Each row comes from the steps of one path. Every step used is in the known rows, and no mark comes twice. Write the path behind each row, first mark first.
Known rows
faleg, bidi, pelu: [ 2.23  1.45  1.17 -0.56 -0.13  0.97 -2.30  0.25  0.59  1.77 -1.49  1.86
 -0.72  1.32 -0.19  3.39  1.28 -0.39  2.76  1.47  0.59 -0.40  2.28 -0.02]
vuzem, kasara, faleg, bidi, kobit, kabav: [ 4.78 -0.43  3.81  0.34 -2.46 -2.98  0.06  1.70 -1.33  0.89  0.97  3.13
  4.91  1.47  0.42  1.55  2.46  0.30  0.93 -1.26  2.91  0.03 -0.80  1.34]
faleg, bidi, kobit, kabav: [ 3.90  0.30  3.53  0.20 -2.30 -1.89 -0.46  0.49  0.91  0.91  2.11  4.17
  1.51  1.18  0.43  1.85  1.34 -1.04  0.93 -1.23  0.58 -0.54  1.06 -0.24]
kobit, kasara, faleg, bidi, pelu: [ 3.09  2.35  1.06  0.03  0.31  0.78 -1.46  0.92 -0.02  3.70 -2.05  1.46
  2.73  2.43 -1.29  2.19  0.89  1.77  3.61  1.44  0.07 -0.26  1.58  0.24]
bidi, pelu, kasara, faleg: [ 0.70 -0.18  1.33 -3.84  1.10  1.48 -2.66 -0.43 -0.74  3.27 -0.62 -0.49
  1.78  0.66  1.18  0.76 -1.00  0.65  2.17  1.46  2.12  0.85  0.10  1.20]
faleg, bidi, kobit, kasara, pelu: [ 3.98 -0.17  0.66  2.66 -0.79 -0.17  1.05  2.85  2.63  3.59  1.60  4.67
 -0.09  2.89 -0.67  0.71 -0.90 -0.78  1.15  1.95  0.62 -1.02  2.33  0.58]
vuzem, kasara, kobit, bidi, pelu: [ 2.27  1.18 -1.06  0.71 -0.43  0.31 -2.37  2.48  1.58  1.21 -1.36  4.02
  2.55 -0.60  0.91  1.18 -0.66  0.52  2.06  1.08  4.39  0.87 -0.54  1.68]
bidi, kobit: [ 1.79 -1.41 -0.63  1.04 -0.39 -1.09 -0.38  0.46  1.31  2.85  1.50  0.74
 -0.61  0.52 -0.71 -1.05 -0.31 -1.63 -0.78 -1.21  1.04 -1.39  0.84  0.74]
faleg, kasara, gelira, bidi, kobit: [ 1.27  0.80  1.20  2.41 -0.56 -2.40  2.54 -1.01  1.60  1.66  1.20  2.07
 -2.44  4.48 -2.33 -2.26  1.40 -2.80 -2.29 -0.23  1.01  0.36  1.20 -2.26]
vuzem, kasara: [-1.81 -1.50 -0.41  1.82 -0.64 -0.43  0.43  1.09 -0.31 -1.32 -1.27 -0.03
  1.12  1.40 -0.14  0.84  1.36  0.01 -0.21  0.92  1.99  0.89 -1.33  0.51]
vuzem, kasara, gelira: [-3.04 -1.29 -0.29  1.03  0.34 -0.99  0.28  0.16 -0.93 -2.62 -1.89 -0.04
  0.51  1.21 -0.16 -0.50  3.04 -1.33 -1.31  0.76  2.76  3.12 -2.67 -1.25]
bidi, faleg, kasara: [ 1.85 -0.71  1.07  2.94  0.51 -0.99  1.53  1.76  1.25  2.95 -0.41 -0.24
  0.28  2.73 -4.21 -1.22 -1.44 -1.11 -2.62 -0.50 -1.04 -2.09 -0.54  0.90]
pelu, kasara: [-2.02 -1.72  1.66 -2.48 -0.31 -0.21 -0.12 -1.09 -0.54 -0.20  0.01 -0.41
  0.73  1.89  0.65  0.27 -0.85 -0.67 -0.15  1.88  0.68  1.43 -0.43 -0.51]
faleg, bidi, pelu, kasara, kobit: [ 3.11 -0.08  1.43 -4.36 -1.52  0.46 -2.51 -1.06 -0.35  3.57 -1.11  2.04
  0.69  1.46  1.01  2.60 -1.49 -0.19  3.41  3.73  2.97  1.28  1.99 -0.52]
pelu, kasara, faleg, bidi, kobit, kabav: [ 4.61 -0.88  5.79 -4.14 -2.20 -2.54 -0.47 -0.36 -1.66  2.20  2.34  2.68
  4.17  1.99  1.02  0.94  0.41 -0.30  1.17 -0.10  1.57  0.43  0.23  0.24]
faleg, bidi: [ 2.23  0.60  2.19 -0.82 -0.89 -1.14  0.30 -0.19 -1.06 -0.19 -0.66  0.80
  0.20  1.47 -0.51  1.86  1.28 -0.24  0.94  0.88 -0.60 -0.13  1.19 -0.88]
kasara, faleg, bidi: [ 4.82  1.16  2.93 -2.57 -0.59 -1.82  0.53 -0.09 -3.05  1.03 -0.52 -0.09
  2.44  0.21 -0.49  0.75  1.32  1.01  1.19  0.06 -0.31 -0.64  0.72  0.36]
kobit, bidi, faleg, kasara, gelira: [ 1.81  0.79  3.00  1.38  2.09 -2.67  1.15  2.01  1.11  0.42 -0.32  1.85
  0.91  2.69 -4.20 -2.72  0.45 -2.64 -3.56 -1.09 -0.60 -0.03 -2.08 -0.60]
gelira, kasara, kobit, bidi: [ 5.21  2.04 -0.28  0.00 -0.74 -3.10 -0.44  1.03  3.11  0.98  0.40  2.05
  0.76 -2.23  3.07  0.27 -1.86  0.35 -0.68 -0.77  1.46 -0.91 -0.65  0.56]
faleg, kasara: [-0.39  0.72  0.10  1.12  0.71  0.09  1.86  1.03  0.25  1.46 -1.10 -0.18
 -0.20  2.36 -1.16 -0.19 -0.60 -0.08 -1.23 -0.31 -1.27 -0.16  0.39 -1.15]
kasara, gelira, bidi: [-0.17  1.48  1.75  0.16 -0.96 -1.46  1.16 -2.58 -0.04 -2.60  0.81  1.71
 -1.68  1.55 -0.47 -0.98  2.35 -1.07 -0.25  1.23  1.15  1.82  0.03 -1.68]
kobit, kasara: [-1.93  0.27 -0.63  2.19 -0.03  0.19  0.64  0.59  1.27  0.43 -0.50  0.68
  1.01  2.03 -1.07  0.04 -0.27  0.58  0.71  0.90 -0.66  0.60 -0.34 -0.87]
vuzem, kasara, gelira, bidi, faleg: [ 0.45 -1.62  2.39  3.96 -1.66 -3.12  1.00 -0.78  0.60 -2.66  0.06  1.49
 -0.09  3.06 -3.65 -1.26  2.82 -2.08 -2.03  1.98  3.38  0.84 -2.29  0.65]
bidi, pelu: [ 0.08  1.04 -0.84  0.39  0.78  2.38 -2.70  0.52  1.87  1.97 -0.84  0.90
 -1.00 -0.01  0.39  1.51 -0.07 -0.07  1.83  0.42  1.05 -0.26  1.08  0.74]
faleg, kasara, gelira, bidi, pelu: [-0.59  2.91  0.88  1.81  0.63  0.95  0.26 -1.14  2.09  0.77 -1.14  2.43
 -2.84  3.86 -1.31  0.39  1.77 -1.26  0.45  1.43  0.91  1.44  1.30 -2.25]
kasara, faleg: [ 2.64  0.58  0.70 -1.72  0.40 -0.47  0.25  0.19 -1.89  1.31  0.15 -1.15
  2.19 -1.27  0.06 -1.15  0.01  1.31  0.32 -0.94  0.21 -0.33 -0.32  1.14]

Which path is each row?
[ 4.82  1.07  2.88  2.71  1.66 -0.42  1.86  4.87  2.90  2.16  1.48  4.29
  0.58  1.52 -2.55 -1.47 -2.97 -0.74 -2.63  0.36 -0.75 -2.30 -0.46  2.55]	kobit, bidi, faleg, kasara, pelu
[ 0.70  0.42  1.34 -3.65 -1.59  2.14 -3.19 -0.40  1.64  1.90  0.94  3.86
  2.25 -0.69  3.25  1.92 -2.47  1.00  3.21  1.77  3.68  2.59 -0.15  0.27]	bidi, pelu, kasara, kobit, kabav
[ 2.86  0.63 -0.47  1.96  0.35  0.22  0.51  2.05  4.06  0.91  0.81  1.45
 -2.19 -1.64  3.77  1.49 -1.66  0.47 -1.30  0.69  0.98 -1.14 -0.03  1.51]	gelira, kasara, pelu
[-0.09 -1.39  0.58  3.31 -1.82 -3.01  0.96 -1.08  1.00 -1.11  0.87  2.27
 -1.06  3.27 -1.33 -1.29  3.52 -2.57 -1.03  0.95  4.33  1.30 -0.61 -0.76]	vuzem, kasara, gelira, bidi, kobit
[ 2.05  0.00  1.95 -4.33 -1.00 -1.73 -0.40 -0.19 -0.60  0.51  0.96  2.65
  2.88 -0.01  1.39 -0.65 -2.62 -0.15  0.56  1.60  2.09  1.56 -0.60 -0.13]	pelu, kasara, kobit, bidi
[ 1.26  1.13  0.11  1.27  1.26  1.78  2.55  3.08  1.59  1.78  0.46  2.10
 -0.96  1.30  0.41 -0.10 -2.11  0.39 -1.06  1.15 -0.61 -0.07  0.70  0.40]	faleg, kasara, pelu
[ 0.77 -0.80  0.15  0.23 -0.19 -0.98  0.49  1.28 -2.33 -0.18 -1.25 -1.03
  3.35  0.27 -0.02 -0.21  1.13  1.51  0.00 -0.09  2.15  0.46 -1.83  1.62]	vuzem, kasara, faleg
[ 4.40 -1.39  3.01 -2.58 -1.09 -2.87 -0.61  0.57  0.48  1.87  1.70  2.50
  3.23  0.27 -1.54 -2.00 -3.51 -1.07 -0.81  1.43  2.27 -0.41 -1.51  1.91]	pelu, kasara, kobit, bidi, faleg
[-1.38 -0.94 -1.35  2.26  0.74 -1.33  0.14  0.23  1.91  2.20  0.43  1.31
 -0.32  2.50 -1.79 -2.38  1.23 -2.17 -0.86 -0.31  1.25  1.35 -0.55 -1.86]	bidi, kobit, kasara, gelira
[ 7.56  0.57  0.62  1.86 -0.87 -4.20 -0.81  1.71  4.07  2.36  1.14  2.06
  1.19 -1.92 -0.02 -0.88 -2.64 -0.52 -2.15 -0.97  1.85 -2.88 -1.60  2.50]	gelira, kasara, kobit, bidi, faleg
[ 0.32 -0.26  2.92 -3.02 -0.42  0.74 -2.56 -1.00  0.05  1.78 -1.47  1.41
 -0.14  3.37  0.45  3.61  0.36 -1.12  2.79  3.37  1.22  0.88  1.83 -0.76]	faleg, bidi, pelu, kasara
[ 2.68 -0.48 -0.77  1.62  0.13 -1.26  0.40  1.25  0.52  4.61  1.08  0.23
  2.78  1.51 -1.68 -2.30 -0.76  0.42  0.23 -1.17  0.63 -1.18  0.18  0.84]	bidi, kobit, kasara, faleg
[-0.79  0.68  2.43 -2.59  1.31  0.96 -2.92  0.49  1.63  0.79 -0.28  2.79
  0.98  1.71  1.06  1.69 -0.98 -0.95  1.69  1.94  1.36  0.88  0.26  0.50]	kobit, bidi, pelu, kasara
[ 4.96  2.06  1.91 -2.28  0.22  0.51 -2.03  0.46 -1.30  3.06 -1.45  0.83
  1.46  0.27 -0.14  2.22  1.40  0.95  3.01  0.57  0.66 -0.80  1.79  1.05]	kasara, faleg, bidi, pelu
[ 3.08 -0.06  2.44 -0.57 -1.14 -2.39  0.79  0.83 -3.37 -0.23 -1.90 -0.24
  3.70  1.56 -0.61  1.61  2.56  1.06  0.95  0.92  1.59  0.22 -0.64  0.72]	vuzem, kasara, faleg, bidi
[ 5.99  1.60  2.12 -0.73 -0.57 -3.34  0.24  0.08 -0.18  1.47 -0.96 -1.03
  0.81  0.00  1.83  2.01  1.33  1.02 -0.18 -0.59 -0.14 -1.62  0.31  0.29]	gelira, kasara, faleg, bidi
[ 4.79 -1.63  3.73 -4.01 -1.18 -2.97 -0.26 -0.74 -2.43  3.77  0.95 -0.03
  2.41  2.74 -0.60 -0.14  0.17 -1.22  0.45  0.77  1.49 -0.67  1.17  0.46]	pelu, kasara, faleg, bidi, kobit
[ 3.67 -0.44  1.24  3.12  1.14  0.66  2.10  3.76  2.43  3.20  1.05  1.93
 -0.59  1.48 -2.72 -1.22 -2.95 -0.61 -2.60  0.95 -0.32 -2.11 -0.03  2.32]	bidi, faleg, kasara, pelu
[ 3.19  0.72  2.87  2.57  1.12 -2.12  1.39  2.88  1.73  1.67  0.13  2.01
  1.61  2.58 -4.15 -1.46 -1.47 -1.11 -2.73 -1.07 -1.48 -2.32 -1.02  1.12]	kobit, bidi, faleg, kasara
[ 3.60  2.42  0.36 -0.51  0.03 -1.49  1.74  1.94  0.53  1.94 -0.27  2.79
  2.14  0.66 -0.60 -1.27 -2.54  0.50 -0.64 -0.52 -0.02  0.02  0.04 -0.67]	faleg, kasara, kobit, bidi
[ 2.99  0.45  2.65  4.03 -1.31 -1.93  2.72  0.17  1.91  1.50  0.91  1.32
 -0.61  4.34 -4.61 -0.74 -0.95 -0.69 -1.87  0.81 -0.66 -2.30  0.66  0.64]	gelira, bidi, faleg, kasara
[ 2.33  1.02 -1.34 -0.11 -0.47 -0.21  1.85  0.82 -0.06  3.00 -0.66  0.51
  0.70  0.57 -0.64 -1.19 -2.35  0.54 -0.55 -0.01  0.51  0.25  0.44 -0.94]	faleg, kasara, kobit
[ 0.88 -1.38  0.28 -3.80 -1.47 -0.61 -0.25 -1.27 -0.93  1.67  0.22  0.20
  1.31  0.07  1.28 -0.70 -2.64  0.00  0.62  2.24  2.47  1.67 -0.29 -0.53]	pelu, kasara, kobit
[ 1.21  1.97  0.68  1.54 -0.96  1.20 -1.38 -1.24  2.41  0.51  0.46  2.66
 -1.79  1.64 -0.12  1.90  0.42  0.16  2.55  1.87  1.46 -0.48  2.16  0.58]	gelira, bidi, pelu
[ 2.04  0.67  0.87 -2.31 -2.38  0.66 -1.63 -2.52  1.49  2.13  0.74  2.90
 -0.42  1.68  1.10  1.28 -2.43  0.39  3.29  3.99  4.03  1.13  1.75  0.24]	gelira, bidi, pelu, kasara, kobit
[ 0.67 -1.01  2.30 -4.28  0.17 -0.69  0.02 -1.00 -2.58  1.18  0.29 -1.59
  2.66  0.64  0.76 -0.70 -0.73  0.76  0.20  1.04  0.97  0.99 -0.91  0.47]	pelu, kasara, faleg
[ 5.93  2.47  1.28 -0.34  0.25 -1.27 -2.39  0.43  1.60  3.48 -1.93 -0.13
 -0.03 -0.18  2.10  3.55  1.32  0.99  1.67 -0.06  0.95 -1.96  1.48  1.08]	gelira, kasara, faleg, bidi, pelu
[-2.12 -0.34  3.37 -2.36 -1.15 -1.75  0.98 -3.71 -0.64 -2.87  0.86  1.24
 -1.12  3.38  0.22 -0.65  1.42 -1.55 -0.33  3.22  1.95  3.25 -0.49 -2.29]	pelu, kasara, gelira, bidi
[-3.25 -0.65  0.84 -3.13  1.57  1.46 -2.91 -1.57  0.58  0.71 -1.25  0.58
 -1.07  1.79  0.93  0.36  0.84 -1.94  1.03  2.36  2.59  3.33 -0.54 -1.50]	bidi, pelu, kasara, gelira
[-0.05 -1.11 -1.51  3.36 -0.27 -0.78  0.23  1.18  2.61  3.32  1.03  1.35
  0.50  2.57 -1.73 -1.13 -0.60 -0.87  0.03 -0.38  0.45 -0.74  0.48 -0.22]	bidi, kobit, kasara
[ 1.61 -0.33  1.49  0.89 -1.33 -0.71 -0.80  0.95  2.03  1.26  2.96  3.26
  1.28 -0.22  0.94 -0.12 -0.09 -0.76  0.06 -2.05  1.02 -0.38 -0.14  0.63]	bidi, kobit, kabav
[-1.81  0.89  0.23  0.07  1.62 -0.51  1.78  0.12 -0.26  0.16 -1.48 -0.19
 -1.02  2.38 -1.25 -1.62  1.19 -1.37 -2.01 -0.32 -0.51  2.24 -0.93 -2.83]	faleg, kasara, gelira
[ 0.56 -0.65  1.29  1.89  1.57 -1.55  1.37  0.81  0.64  1.61 -0.79 -0.45
 -0.58  2.67 -4.34 -2.62  0.45 -2.42 -3.50 -0.62 -0.12  0.20 -1.58 -0.92]	bidi, faleg, kasara, gelira
[-0.48 -0.71  4.89 -1.36 -2.55 -2.34  0.12 -2.78  1.45 -1.59  3.72  4.55
  0.09  3.06  1.12 -0.73  1.39 -2.45 -0.25  1.07  3.18  2.99 -0.66 -1.79]	pelu, kasara, gelira, bidi, kobit, kabav
[-0.35 -0.44  2.75  3.16 -2.92 -2.74  0.62 -0.74  1.78 -2.92  2.24  4.83
  0.84  2.57  0.35 -0.22  3.51 -1.69 -0.42 -0.04  4.43  2.50 -1.56 -0.75]	vuzem, kasara, gelira, bidi, kobit, kabav
[-0.06 -1.04 -0.42  2.22 -0.02  1.22  0.98  3.15  0.89 -1.03 -0.08  2.37
  0.31  0.23  1.41  0.83 -0.29  0.63 -0.25  2.33  2.77  0.82 -0.79  2.00]	vuzem, kasara, pelu
[ 4.06  2.53 -0.59 -1.38  0.18  0.68 -2.69  1.38  1.93  2.54  0.13  4.10
  1.32 -1.79  0.97  0.37 -1.93  0.55  2.40  0.26  2.40 -0.05  0.78  1.20]	kasara, kobit, bidi, pelu
[ 4.49  0.46  1.81  1.48 -1.71 -1.04  0.96  1.90  1.61  2.83  1.50  2.85
  2.84  0.21 -1.81 -1.18 -3.05  0.52 -1.30 -1.13  1.00 -0.48 -1.45  0.92]	bidi, faleg, kasara, kobit, kabav
[ 7.92  0.36  1.51  0.42 -0.96 -4.47 -0.21  0.48  1.20  4.40  0.53 -0.37
  0.43  0.33  1.13  0.99  0.99 -0.69 -0.75 -1.78  0.90 -3.14  1.10  1.01]	gelira, kasara, faleg, bidi, kobit
[ 2.88 -0.46  4.48 -5.14 -0.75 -1.95  0.30 -1.21 -3.74  0.97 -0.38 -0.65
  3.02  2.11  0.23  1.04  0.49  0.48  1.12  1.95  0.39  0.71  0.27 -0.26]	pelu, kasara, faleg, bidi
[ 2.95  0.98  3.65 -4.56 -2.67  0.76 -2.90 -0.70  0.44  1.88  0.31  4.73
  2.60  0.77  2.72  3.65 -1.25  0.56  4.18  2.68  3.21  2.33  0.82 -0.61]	faleg, bidi, pelu, kasara, kobit, kabav
[ 2.70  0.75  3.03  2.13 -3.23 -1.61  0.31 -0.81  2.74 -0.23  4.13  4.90
  0.43  1.34  0.56  0.33  0.38 -0.43  0.75 -0.88  1.55 -0.66  0.92  0.47]	gelira, bidi, kobit, kabav
[ 2.63  1.20  0.81 -1.49 -2.25  0.17 -0.38  0.23  0.49  0.06  1.83  3.40
  2.72 -2.43  2.26 -0.01 -1.60  1.70  1.27 -0.74  2.01  1.53 -0.90  0.21]	kasara, kobit, kabav
